Every row comes from one small tree of marks. The marks that hang from a mark follow it in brackets, in alphabetical order. Every link used is in the known rows. Which tree was each row made from?
In the rows, zero is written as 128.
Known rows:
T(J(W X) M): 169, 137, 99, 83, 80, 129, 135, 105, 66, 146, 144, 146, 109, 157, 121, 117, 180, 100
T(J(W) M): 167, 127, 110, 99, 68, 102, 130, 79, 84, 127, 131, 163, 93, 174, 122, 95, 162, 110
L(N(J(X))): 149, 98, 123, 134, 137, 178, 110, 177, 115, 84, 177, 91, 113, 60, 89, 123, 197, 144
X(J): 163, 114, 176, 137, 121, 111, 108, 135, 118, 91, 158, 99, 109, 141, 132, 119, 134, 124
N(J(W X(P(L)))): 137, 116, 100, 169, 150, 170, 121, 152, 76, 121, 165, 154, 153, 66, 115, 177, 166, 172
T(J): 170, 124, 144, 133, 92, 100, 126, 109, 136, 85, 120, 128, 109, 137, 116, 105, 179, 125
X(J P(L)): 152, 117, 160, 163, 181, 93, 122, 135, 106, 92, 166, 120, 129, 129, 123, 144, 89, 162
L(N P): 166, 81, 197, 125, 135, 136, 122, 93, 119, 90, 148, 119, 118, 89, 76, 108, 155, 185
P(L X(J(W))): 143, 113, 177, 106, 138, 115, 119, 165, 110, 133, 174, 114, 154, 94, 153, 133, 74, 138
J(X): 159, 115, 166, 136, 129, 138, 117, 154, 124, 104, 154, 107, 154, 104, 114, 137, 192, 149
N(J(W)): 145, 107, 125, 164, 78, 159, 101, 131, 108, 104, 146, 153, 119, 89, 125, 132, 190, 143
M(T(J(W X(P)))): 164, 157, 106, 82, 120, 133, 195, 59, 88, 94, 137, 154, 139, 160, 117, 169, 207, 114
X(J P(L(N))): 147, 105, 151, 133, 203, 105, 138, 132, 112, 83, 179, 107, 124, 113, 99, 135, 86, 165
J(W X(P)): 161, 127, 136, 131, 130, 162, 160, 100, 89, 117, 140, 167, 189, 108, 110, 178, 205, 143
P(X(J)): 161, 120, 196, 118, 136, 108, 124, 155, 130, 90, 161, 93, 135, 103, 133, 106, 106, 111
N(J(W X(P))): 153, 124, 102, 159, 121, 185, 136, 122, 76, 106, 149, 163, 154, 77, 108, 171, 211, 137
X(J(W) P(L(N))): 147, 106, 129, 112, 175, 128, 154, 115, 91, 111, 173, 138, 135, 113, 114, 157, 99, 158
M(T): 142, 114, 184, 123, 126, 96, 134, 105, 145, 62, 160, 112, 120, 151, 123, 122, 168, 165
N(J(W X)): 150, 112, 114, 144, 86, 190, 106, 156, 87, 123, 158, 135, 136, 75, 124, 153, 210, 135

Write each row's tree:
140, 107, 122, 109, 178, 155, 158, 132, 96, 122, 169, 146, 180, 82, 93, 178, 155, 183
J(W X(P(L(N))))
160, 145, 119, 67, 84, 140, 163, 91, 99, 111, 146, 126, 115, 159, 135, 150, 210, 111
M(T(J(W X)))
129, 93, 98, 154, 158, 152, 130, 128, 102, 92, 165, 160, 136, 64, 91, 151, 144, 186
X(P(L(N(J(W)))))
165, 129, 143, 132, 124, 133, 153, 81, 85, 104, 144, 159, 144, 143, 128, 160, 149, 120
X(J(W) P)
123, 87, 135, 118, 139, 151, 117, 180, 126, 107, 181, 127, 144, 29, 109, 118, 114, 173
P(L(N(J(W))) X)
132, 92, 118, 174, 185, 128, 119, 149, 123, 65, 170, 128, 119, 63, 76, 129, 129, 194
X(P(L(N(J))))
165, 153, 125, 102, 150, 109, 180, 78, 109, 66, 142, 122, 123, 159, 103, 147, 195, 123
M(T(J(X(P))))
151, 119, 143, 142, 153, 119, 135, 114, 87, 119, 159, 149, 142, 129, 136, 165, 102, 152
X(J(W) P(L))
176, 109, 211, 98, 109, 147, 134, 97, 83, 132, 150, 127, 136, 92, 129, 121, 106, 125
L(P(X(J(W))))
159, 122, 176, 93, 107, 132, 137, 135, 109, 118, 158, 124, 154, 105, 145, 125, 120, 106
P(X(J(W)))
161, 90, 136, 117, 110, 213, 121, 118, 66, 126, 165, 126, 114, 47, 87, 142, 199, 158
L(N(J(W X)) P)
155, 83, 163, 111, 113, 182, 130, 113, 99, 105, 158, 138, 127, 24, 84, 108, 146, 158
L(N(J(W)) P(X))
141, 102, 169, 73, 154, 128, 133, 166, 115, 124, 188, 104, 148, 78, 130, 124, 71, 141
P(L(N) X(J(W)))
157, 136, 131, 84, 73, 112, 160, 65, 118, 91, 133, 144, 101, 174, 136, 129, 188, 123
M(T(J(W)))
179, 106, 230, 120, 140, 122, 120, 119, 105, 104, 157, 96, 123, 90, 115, 103, 92, 133
L(P(X(J)))
156, 80, 186, 134, 139, 157, 116, 135, 121, 76, 162, 106, 110, 25, 74, 86, 135, 167
L(N(J) P(X))
174, 148, 85, 99, 114, 128, 166, 73, 53, 130, 133, 173, 130, 160, 103, 134, 182, 103
T(J(W X(P)) M)
173, 133, 117, 105, 110, 106, 122, 127, 87, 117, 150, 112, 96, 158, 108, 95, 167, 108
T(J(X) M)
125, 83, 153, 139, 171, 128, 103, 201, 145, 80, 184, 92, 128, 28, 95, 96, 102, 181
P(L(N(J)) X)
